Each row was made from one path, in order. Every step used is in the known rows, and no mark comes twice. Write each row's path.
Known rows:
kevaf-ziku-felos-posegum: -.08	.01	-.03	-.08	-.07	-.08	.02	.07	-.05	-.13	.21	.05	-.07	.20	-.13	.06	-.08	-.12	.01	-.16	-.07	.11	.20	.09	-.05
rogav-ziku-mera-posegum-felos: .25	-.03	-.02	.04	-.02	-.08	-.04	.05	.13	-.14	.33	-.01	-.04	.26	-.08	.09	.12	-.11	.09	-.22	-.08	-.03	.30	-.05	-.10
gafad-ziku-kevaf: -.01	-.06	.09	-.09	.06	.02	.11	.17	.04	.10	.00	.01	-.04	-.07	.00	-.04	-.04	.03	-.06	.09	.03	-.12	.26	-.09	-.10
felos-posegum-kevaf-ziku-gafad: -.04	-.04	.01	-.02	-.03	-.19	-.05	.00	-.05	-.07	.31	-.02	-.13	.23	-.24	.08	-.09	.00	.01	-.06	-.07	-.03	.26	.07	-.06
felos-posegum-kevaf: -.06	-.01	.05	-.03	-.09	-.06	-.02	-.07	.05	-.19	.13	-.01	-.13	.27	-.16	.05	-.12	.06	.08	-.05	-.05	-.02	.20	.06	-.05
felos-posegum: -.10	.03	.01	-.04	-.09	-.06	-.05	.04	.06	-.11	.05	.03	-.06	.22	-.06	.07	-.04	.01	.03	-.05	-.04	.05	.18	.06	-.03
kevaf-ziku-felos: .03	-.02	-.03	-.06	-.02	-.05	.11	.10	-.05	-.02	.27	.03	-.07	.08	-.10	.04	-.04	-.13	-.03	-.11	-.06	.08	.14	.03	-.07
rogav-ziku-mera: .12	-.01	.03	-.01	-.04	-.04	.06	.17	-.04	.00	.18	-.04	-.03	.15	-.07	.13	.05	-.03	-.01	-.04	-.05	-.01	.21	-.03	-.08
felos-posegum-mera: -.05	.03	.02	.02	.00	-.14	-.14	.05	.15	-.19	.03	.05	-.08	.17	-.09	.08	.09	.00	.06	-.18	-.12	.06	.21	.05	-.03
posegum-kevaf: .05	-.04	.06	-.01	-.05	-.03	.07	-.04	.05	-.08	.14	-.03	-.11	.13	-.12	.03	-.11	.07	.05	-.01	-.05	-.06	.13	.00	-.06
posegum-felos: .06	-.01	.00	.02	-.01	-.07	-.03	.00	.18	.05	.23	.00	-.03	.19	-.10	.03	.07	-.01	.10	-.12	-.04	.01	.15	-.05	-.09
ziku-mera-posegum-felos: .24	-.01	.01	-.04	-.02	-.04	-.07	.03	.19	-.07	.43	.02	-.05	.27	-.04	.05	.08	-.07	.09	-.28	-.05	.02	.29	-.03	-.07
gafad-ziku: -.04	-.04	.06	-.06	-.05	-.03	.02	.14	.10	.01	.03	.01	.02	.01	.00	.00	-.01	.01	-.05	.11	-.02	-.08	.18	-.06	-.16
mera-ziku: -.06	-.03	.07	.06	-.03	.00	.02	.10	-.12	-.18	.12	-.03	-.05	.14	-.04	.07	.01	-.01	-.04	.03	-.11	-.07	.13	-.04	-.03
felos-posegum-mera-ziku-lege: -.17	.01	.04	-.02	.01	-.09	-.22	.21	.02	-.14	-.03	.00	-.07	.34	-.05	.18	.06	-.08	.05	-.15	-.19	.05	.23	-.03	.02
felos-posegum-mera-ziku: -.13	.00	.07	.08	.02	-.11	-.15	.09	-.02	-.35	.06	.00	-.08	.25	-.10	.12	.08	-.04	.02	-.13	-.20	-.03	.21	.00	-.01
kevaf-ziku: -.03	-.04	.02	-.02	-.09	-.12	.01	.05	-.08	-.08	.26	.01	-.05	.08	-.09	.02	.03	-.09	-.04	.03	-.04	-.07	.09	.04	-.07
felos-posegum-mera-ziku-kevaf: -.10	-.03	.10	.04	.11	-.07	-.04	.12	-.06	-.21	.05	.00	-.13	.15	-.08	.07	.05	-.01	.01	-.11	-.13	-.07	.28	-.02	.02
gafad-ziku-mera-posegum: .19	-.03	.06	-.12	-.06	.01	-.06	.16	.10	-.11	.26	.02	-.02	.12	.06	.04	-.01	-.04	-.04	-.12	-.03	-.04	.30	-.04	-.12
kevaf-ziku-mera-posegum-lege: .19	-.04	.05	.00	-.06	-.11	-.02	.10	.10	-.20	.44	.05	-.06	.15	-.05	.03	.05	-.22	.07	-.15	-.02	.02	.17	.07	-.03
ziku-felos: .06	.02	-.01	-.06	.00	.05	.13	.12	.04	.07	.10	.03	-.06	.06	-.05	.04	-.07	-.03	.00	-.15	-.05	.15	.16	-.01	-.05
ziku-kevaf: .02	-.03	.06	-.05	.05	.03	.11	.10	.00	.12	.05	.02	-.10	.01	-.03	-.01	-.03	.05	-.01	-.01	.01	-.03	.19	-.02	-.01

Which path is each row?
-.09	-.05	.04	-.03	-.12	-.17	-.02	-.07	-.07	-.27	.29	-.01	-.13	.25	-.21	.05	-.09	-.06	.03	.00	-.06	-.10	.17	.09	-.07 -> felos-posegum-kevaf-ziku
.22	-.03	.00	-.05	-.05	-.14	-.12	.02	.10	-.13	.56	.02	-.06	.26	-.09	.04	.09	-.16	.07	-.27	-.07	-.02	.27	-.01	-.09 -> kevaf-ziku-mera-posegum-felos
-.02	-.02	.03	.00	.02	.05	.11	.16	-.12	-.12	.13	-.01	-.06	.13	-.06	.08	-.07	-.05	-.03	-.11	-.13	.06	.18	-.05	-.03 -> mera-ziku-felos
.10	-.05	.07	-.10	-.07	-.11	.01	.06	-.06	-.08	.51	-.03	-.12	.18	-.14	.07	-.05	-.05	.02	-.10	-.04	-.06	.19	.01	-.06 -> posegum-kevaf-ziku-mera
-.06	.02	-.01	-.02	.02	-.17	-.07	.07	.05	-.20	.18	.06	-.09	.17	-.15	.09	.04	-.12	.04	-.28	-.15	.12	.21	.07	-.05 -> kevaf-ziku-felos-posegum-mera
-.07	-.01	.02	-.03	.00	-.08	.04	.16	.21	-.12	.08	.07	.00	.12	-.10	.03	-.09	-.13	.09	-.08	-.02	.14	.20	.03	-.09 -> gafad-ziku-felos-posegum-lege
.20	-.03	.03	-.08	-.02	-.05	-.10	.10	.22	-.08	.39	.02	.00	.23	-.02	.03	.07	-.08	.06	-.22	-.05	-.05	.33	-.08	-.16 -> gafad-ziku-mera-posegum-felos
-.05	-.03	.08	.10	.05	-.09	-.07	.12	-.03	-.25	.12	-.02	-.07	.13	-.06	.09	.10	-.02	-.01	-.09	-.19	-.06	.16	-.05	-.03 -> posegum-mera-ziku
-.07	-.02	.05	-.02	-.02	-.01	.06	.00	-.07	-.29	.16	-.03	-.14	.31	-.18	.10	-.18	.00	.05	-.14	-.13	.03	.24	.01	-.04 -> mera-ziku-felos-posegum-kevaf
.01	-.01	.04	.04	.10	-.02	.05	.17	-.03	-.16	.11	.00	-.07	.12	-.08	.09	.03	-.06	.00	-.22	-.19	.08	.19	-.06	-.03 -> posegum-mera-ziku-felos
.04	-.05	.03	.06	.05	-.01	.16	.11	-.06	.03	-.06	-.02	-.08	.00	-.09	.04	.03	.00	-.02	.08	-.01	-.10	.22	-.04	-.05 -> rogav-ziku-kevaf
.23	-.03	.07	-.08	-.06	.00	-.02	-.01	.06	-.19	.35	-.02	-.13	.23	-.06	.05	-.09	.02	.05	-.19	-.07	-.03	.25	.00	-.05 -> ziku-mera-posegum-kevaf
-.10	.00	.04	.04	.00	-.06	.06	.13	.05	-.26	.12	.04	-.05	.22	-.13	.09	-.08	-.14	.10	-.14	-.09	.14	.18	.05	.01 -> mera-ziku-felos-posegum-lege
.07	-.02	.09	-.15	-.03	-.01	.00	.23	.10	.06	.25	.00	.00	.07	.02	.05	.00	.01	-.03	-.02	-.01	-.02	.24	-.08	-.13 -> gafad-ziku-mera
.06	-.05	.01	-.06	-.02	-.07	.13	.01	-.08	-.10	.32	.00	-.13	.10	-.19	.03	-.13	-.10	.01	-.13	-.07	.02	.15	.02	-.08 -> posegum-kevaf-ziku-felos
-.13	-.03	.01	-.13	-.12	-.14	-.12	.06	-.02	-.05	.16	.00	-.12	.34	-.17	.12	-.10	-.11	.07	-.03	-.06	-.01	.19	.06	-.02 -> felos-posegum-kevaf-ziku-lege
.22	.00	.03	-.08	-.08	.02	-.04	.09	.07	-.11	.31	.02	-.07	.18	.04	.06	.01	-.03	.00	-.19	-.06	.03	.26	.01	-.03 -> ziku-mera-posegum
-.03	-.05	.11	.06	.14	-.05	.03	.14	-.07	-.15	.06	-.01	-.12	.05	-.05	.05	.08	.00	-.02	-.08	-.13	-.10	.22	-.08	.01 -> posegum-mera-ziku-kevaf
-.12	.02	.01	-.01	-.02	.00	.02	.13	-.08	-.22	.09	.01	-.07	.27	-.08	.11	-.09	-.05	-.01	-.15	-.12	.11	.24	.02	-.01 -> mera-ziku-felos-posegum
-.04	-.06	.10	.03	.06	.02	.10	.14	-.14	-.06	.09	-.02	-.10	.07	-.03	.03	-.02	.01	-.05	.04	-.07	-.11	.22	-.07	.01 -> mera-ziku-kevaf
.13	-.07	.00	.01	-.02	-.13	-.02	-.02	-.04	-.12	.35	-.02	-.13	.19	-.17	.04	-.05	-.03	-.02	-.10	-.09	-.07	.25	.04	-.07 -> mera-posegum-kevaf-ziku-gafad
.23	-.02	.01	.01	-.07	-.02	.00	.11	.00	-.18	.19	-.01	-.05	.18	-.02	.10	.06	-.06	-.01	-.12	-.07	-.04	.27	.00	-.07 -> rogav-ziku-mera-posegum
-.02	.04	-.01	-.02	.05	-.09	-.05	.08	.15	-.16	.05	.06	-.09	.18	-.11	.09	.03	-.04	.07	-.31	-.14	.17	.24	.05	-.03 -> ziku-felos-posegum-mera
-.08	.00	.03	.09	.11	-.14	-.15	.14	-.02	-.16	.11	-.02	-.08	.24	-.12	.15	.07	.02	-.01	-.16	-.20	.03	.29	.00	.00 -> felos-posegum-mera-ziku-gafad
